Each row comes from the steps of one path. Every step used is in the known rows, and no mark comes twice. Write the path behind each row, first mark first.
In the rows, zero is written as 128.
Known rows
m/v: [108  65 137 159 144 136 112  98 151 172 169 103 143 147 106 150 140 103
 107 102  99 124 107 126  94 111  99 203 117 112 103 161 134 109 116 102]
u/n/m/l/p/r: [ 95 128  69 121 109 121 148 187 106 118 110  26 168 131 104  97 144  99
 148 121 101 115 209 150 111 112  96 174 103 133  99  93  93 122 129 121]
m/n/u/y: [ 83 125 130 109 166 143 141 118 110 132 128 109 156 151 100 101 155 119
 199 143  98 151 151 115  40  81  60 228 130 109 128 150 173 176 112  56]
b/t/s/p/r: [ 81  74 112  96  97 110 143 128 166 135 146  94 119 121 186 138 107 120
 153  87 112  93 194  93 166 125 123 144 169 120 152 200  77  54 154  65]
u/n: [111  63 127 141 158 137 134 132 115 178 127 105 124 121 131 106 165 102
 123 123  79 160 150  98 115  80  92 192 106 133 121 124 149 117 139  77]
l/p/s/t: [129  70 128 118 135 138 101 150 142 152 166  85 109  63 133 136 138 125
 137 119  91 132 175 126 155 134 148 112  94  89 120 195 112 128 142 133]
t/s/p/l/m/n: [161 161 122 111 101 111 159 128 116 139 149  59 160 131 160 114 143 107
 173  72 100  76 117 151 147 142 168 163 139 137 139 175 116 104 113  66]
m/l/p/r: [ 84 102 109 111 107 126 137 174 149 119 147  62 154 131 111 127 125  66
 115 156  94 114 167 136 141  99  82 162 103 133  99 142  79 130 130 110]
n/u/y: [ 79  84 138 104 157 121 124 132 134 134 138 127 152 135 110 110 108 102
 177 146  73 161 149  93  59  70  41 186 138  92 136 162 166 173 116  57]
l/m/n/u/y/p: [102 146 131  85 130 151 129 130  88 100 145 101 162 164 142  91 155 132
 204 123 108 126 181 127  39  88  71 133 132 115 152 104 167 186  61  68]
d/p/r: [ 63  29 118 128 126 143  89 145 166 151 161 110 161 133 171 132 127  69
  90 172 100 123 126 101 123  78  89 153 119 156 114 124 147 124 148 128]
v/m/l/p/r: [122  84  90 108 103 135 139 160 147 116 154  80 161 132 123 107 150  30
 115 133  93  89 170 172 106  84  99 146  94 122 145 116  75 127 104 127]
s/p/b: [ 85  84 121  97 146 125 123  90 142 129 148 132 134 130 126 151 126  78
 135 103  84 137 152 111 172 121 111 121 118 135 122 218 106 121 121  76]
y/p/b: [102  72 130  83 129 157 111  80 147 178 160 140 161 132 149 150 164 110
 131 109 110 149 146 112 164 114 133  93 111 139 141 137 125 116 103 117]
u/n/m: [105  99  97 133 153 122 126 138 101 174 125  98 152 118 113 109 153 134
 142 102  92 150 170 109 107 104 110 180 110 111 119 119 167 135 119  97]
t/s/p: [104  92 128 111 144 101 127  99 132 138 162 113 140 121 144 126 131 107
 147 103  64 122 118 109 171 125 114 185 157 106 176 198 105 131 143  68]
v/m/l/p/b: [145 107  87  91 136 137 148 130 137 134 145 104 158 125 111 105 154  33
 157 113  69 103 151 183  97 114 130 119  76 143 163 146  78 151  99 145]
p/l/m: [154  91 137 118 112 115 139 150 160 164 161 105 161 114 147 136 119  91
 102 111  97 126 110 123 149  99 132 107 112 126  91 155 158 112 103  80]
y/p: [ 98  66 140 105 132 152 112  92 145 170 159 126 163 128 138 133 142 119
 104 117  98 151 147 114 162 111 120 122 122 108 150 126 142 139 102  85]
d/p/s: [ 85  32 143 113 161 149  82 119 161 197 160 113 162 119 171 133 124  75
 102 150  84 147 111 129 149 100 105 157  97 165 121 157 166 144 126 155]
d/p/b: [ 86  47 127 111 161 145  96 118 151 170 154 126 161 128 156 132 136  74
 123 157  83 140 102 114 113 116 130 122 110 176 142 158 145 149 136 142]
b/p: [ 98  85 126 101 131 135 127  92 125 134 126 128 142 140 150 147 112  98
 104 139  75 129 159 109 161  96 115 139 142 117 138 151 126 143 120  75]
m/l/p: [ 95 105 123 112 136 126 148 147 127 139 142  67 142 110  89 120 119  83
 129 142  66 131 132 163 134 127 106 176  91 122 131 144 104 174 123  98]
p/l/m/n/u/c: [144 128 118 121 119 148 132 152 121 111 180 100 159 137  98 142 150  89
 167 121 122  78 170 130  67 139 111 142 138 127 129 150 176 155  46  73]
v/m/n: [129  92 113 143 147 160 128  89 118 158 147 138 147 130 126  97 200  70
 137 115 109 123 130 158  70  74 130 185 102 115 157 129 142 137 100 112]
t/s: [117  81 140 124 140 108 122 115 147 191 165 118 144 117 151 138 145 120
 128 123  78 131  98  97 146 118 121 208 145 110 164 170 128 120 149 105]
r/p: [ 74  83 151 133 154 121  71 102 123 137 157 122 124 134 119 145 131  77
 115 143  75 138 155 127 128  88  85 138 120 125 120 141 127 129 145  73]
b/t/s/p/l: [127  88 116  77  95 125 165 105 160 191 134  68 142 105 156 114  92 123
 170  71 101 100 156 135 179 161 173 131 160 110 166 201 103  68 139  45]
l/p: [114  75 135 144 151 132 131 147 136 135 157  91 126  96 102 132 142 105
 115 144  64 123 121 123 130 108 107 138 110  91 135 156 139 172 131  90]
s/p: [ 83  73 125 122 143 114 118  95 124 120 145 128 134 127 105 130 114  90
 114 118  76 143 140 109 169 106  94 156 131 101 142 192 124 150 119  55]
l/m/n: [123 126 139 142 137 116 130 130 114 138 152 120 134 128 138 136 172 117
 134 126 100 121 126 124  94  87 125 169 101 137 114 145 150 149 106  99]
t/s/p/l: [137 101 129  91 109 117 151 109 150 168 146  80 164 110 136 113 116 100
 145  89  82 108 116 126 192 146 147 157 157 107 153 189 111  95 138  65]
v/m/n/u: [128 100 104 119 144 154 119 105  98 112 162 140 136 142 104  92 174  90
 165 110 118 118 141 155  47  80  97 184 103 100 171 147 155 153  76 106]

Which path is each row?
[ 87  80 127 111 109 104 122 125 159 119 156 103 141 128 160 144 135  97
 134 108  89  96 144  81 180  98  98 178 170 123 133 195  86  82 151  78] | t/s/p/r
[121  85 119  52 108 148 148  93 159 204 157 123 141 125 203 142 152 143
 173  73 127 104 174 109 151 155 181  88 151 152 194 163  98  60 124 126] | y/p/b/t/s
[125 158 109 101  99 131 147 134 107  77 157  82 151 143 106 115 112 104
 166  81 109  96 159 155 118 132 121 123 109 113 116 188 144 144  79  37] | s/p/l/m/n/u
[133 143 120 117 104 130 142 122 117 113 135  70 165 128 129 119 137  82
 143  92  99 103 139 156 140 119 151 124 110 124 106 168 139 134  88  45] | s/p/l/m/n
[ 96 130  82 101 133 108 137 131  91 173 117  75 167 139 106  93 128 108
 146 106  89 167 182 148 112 128 111 216  97 135 117 111 128 127 116 110] | u/n/m/l
[ 94  68 130 142 119 132 129 170 168 117 157  86 138 115 121 149 147  95
 107 153  96  95 146 101 136  82  77 125 125 106 106 143 117 129 133  97] | l/p/r
[ 92  97 140  86 133 109 112 109 146 175 157 118 108 130 188 156 135 106
 182  94 103  99 186 117 119 137 152 100 138 169 160 184  93  44 176 111] | r/p/b/t/s
[ 95  74 146 106 141 120  53 112 125 140 176 116 118 102 149 152 134  97
 141 114 101 149 213 122 154 123 121 101 101 117 107 174 108  77 150 124] | r/p/s/t
[116  86 123 106 116 134 135 100 149 151 133  92 160 118 105 121  99  73
 115 104  88 129 134 132 192 123 130 126 128 103 118 190 130 119 118  36] | s/p/l
[ 94  82 119  95 121 105 149 103 144 155 146 103 109 113 161 125 103 137
 163  83  85 113 162 111 159 142 153 157 159 107 193 207 100  95 149  56] | b/t/s/p
[111 137 133 126 145 126 120 147 100  96 169 117 129 145 115 129 152 124
 158 118 112 122 134 127  69  95  90 163 103 123 121 161 159 161  84  89] | l/m/n/u
[120  90 102  94 132 123 125 100 133 163 152 131 162 137 120  95 131  32
 115 118  82 143 136 170 114  98 113 185  97 129 157 140 104 134 103 118] | v/m/l
[ 82  90 145 112 155 128  77 104 136 139 150 135 136 136 132 159 145  62
 136 131  87 133 156 116 136 106  98 101 110 159 119 163 111  99 149 112] | r/p/b
[109  88 128  52 108 171 143 114 139 156 136  90 193 137 127  79 105 111
 177 115 102 148 163 120 116 105  89 111 144  99 147 112 165 146  80  50] | n/u/y/p/l
[ 93  64 164 109 149 118  59 103 146 166 160 118 142 137 142 168 131  66
 117 125  84 139 171 135 166  90  81 136 104 150  91 160 139  99 140 118] | r/p/s
[129 150 126  93 121 128 160 159 117 126 128  80 173 145 131  96 128 101
 199 120 104 123 142 133  47  87  93 160 127 123 106 146 183 157  90  57] | p/l/m/n/u/y
[115  93 101 152 143 112 108  95 134 165 163  98 166 151  94 143 133 134
 125  85 111 129 120 128  88 132 119 184 116 101 104 166 147 120 105 118] | n/m/v
[160  90 136 147 109 131 135 132 164 171 170  86 165 142 128 154 117  81
 120  80 110  95 107 145  97 114 139 138 115 136  81 152 146  89  89  78] | p/l/m/v
[146 115 121  84  79  98 175 131 151 151 148  78 138 110 182 125  83 123
 159  49  91  75 161 131 164 146 188  87 161 123 161 201 107  69 126  42] | b/t/s/p/l/m
[110 103 130  88 135 131 131 148 141 165 156  63 144 118 115 141 118  69
 129 123  69 126 145 174 160 124  96 171  81 143  99 173 101 144 114 144] | m/l/p/s
[151 100 129 135 102 126 133 116 149 120 157  68 163 159 112 141  97  74
 131  66  98  86 122 160 130 127 134 122 125 127  95 183 117 104  85  54] | s/p/l/m/v
[ 95  60 151  72 143 156 122  88 156 196 130 109 191 136 171 115 149  97
 146 116  85 154 168 118 140  81  79 135 127 135 127 124 162 133  91 107] | u/y/p/s
[104  77 119 111 135 149 157 141 157 150 137  95 101  95 128 148 123 116
 150 117 100 100 182 131 113 131 151  75 108 126 137 190 116 123 138 106] | l/p/b/t
[110  82 115  84 133 122 151 117 170 211 147 131 123 110 188 148 140 126
 166  85 110 111 151  97 130 138 167 143 148 155 158 195 107  63 155 116] | p/b/t/s
[159 147 119 100  85 146 153 117 120 137 124  75 167 142 173 133 126  99
 128 111 109  82 152 166 143 109 157 111 134 149 107 122 137 118  96  66] | b/p/l/m/n
[139  91 121  88  95 154 146 101 143 166 121  95 174 140 148 132  89  85
  98 118  92 120 147 132 189 112 143 122 151 128 121 145 134 108 119  61] | b/p/l
[ 95 145 132 112 154 118 142 155  97  93 141 107 150 148 125 107 147 115
 203 134  89 131 158 112  23  72  59 180 120 121 125 141 173 190  91  73] | l/m/n/u/y
[ 90 119 124 123 152 142 121 123 102 125 166 122 130 137  90 123 146 128
 162 125 121 141 139 121  85 105  83 205 109 102 131 169 159 155 102  75] | m/n/u
[161 125 131 101  91  95 151 136 145 140 164  78 170 119 159 128 113  94
 149  76  71  92 111 127 176 134 154 117 156 121 141 191 112 107 111  59] | t/s/p/l/m
[108 137  75 120 138 114 151 161  81 144 120  33 161 119  88  69 139 111
 160 114  70 130 177 165  97 137 118 176  85 118 128 109 112 157 124 114] | u/n/m/l/p
[117  59 143 121 153 139 119 144 154 160 159  87 139  95 119 155 137 100
 118 121  80 117 134 133 152 100  97 138  97 112 103 173 146 141 118 129] | l/p/s
[121 147  65  99 134 124 150 163  95 143 116  49 160 127  99  92 149 100
 180 100  78 116 190 163 100 151 132 145  87 158 121 120  95 141 123 146] | u/n/m/l/p/b
[175 116 128 126  90 105 145 125 150 143 168  53 169 148 152 141 113 101
 158  49  91  56  95 149 129 151 156 149 153 134 130 185 102  80 103  78] | t/s/p/l/m/v
[106  84 152 117 120 132 100 112 141 163 139  94 169 126 121 135 111  68
 122 130  96 130 149 146 149 107 109 112 125 126 107 135 138  95 138  65] | r/p/l
[104 104 121  95 135 105 129 103 148 147 150 122 145 128 149 139 134  93
 165  88  72 108 120 104 174 136 132 152 147 136 166 218  90 104 147 100] | t/s/p/b
[ 84 130  72 105  99 103 131 172 139 109 145  53 179 131  99 128 117 101
 128 133 106 110 170 141 136 130 100 156 117 110  98 139  93 135 115 134] | n/m/l/p/r
[158 114 126  91  79 128 143 129 143 135 136 100 169 138 173 147  91  85
 105 113  80  88 143 134 171  96 144  79 145 133 108 143 133 112 102  54] | b/p/l/m
[146 138 136  84 106 168 163 103 121 164 112  67 208 137 163  83 158 103
 173 108 106 122 163 150  86  95 131 123 135 144 118  83 160 140  80  69] | u/y/p/l/m/n
[147  90 106  81 134 143 131 126 144 154 158  82 157 113 118 109 141  30
 131 115  70 110 151 209 118 105 111 150  72 135 144 147  99 139  88 154] | v/m/l/p/s
[128  71 137  86  94 174 131  91 150 197 158  89 190 119 134 124 131 112
 104 108 111 139 134 122 182 120 142  95 125 118 134 113 146 115  97  78] | y/p/l
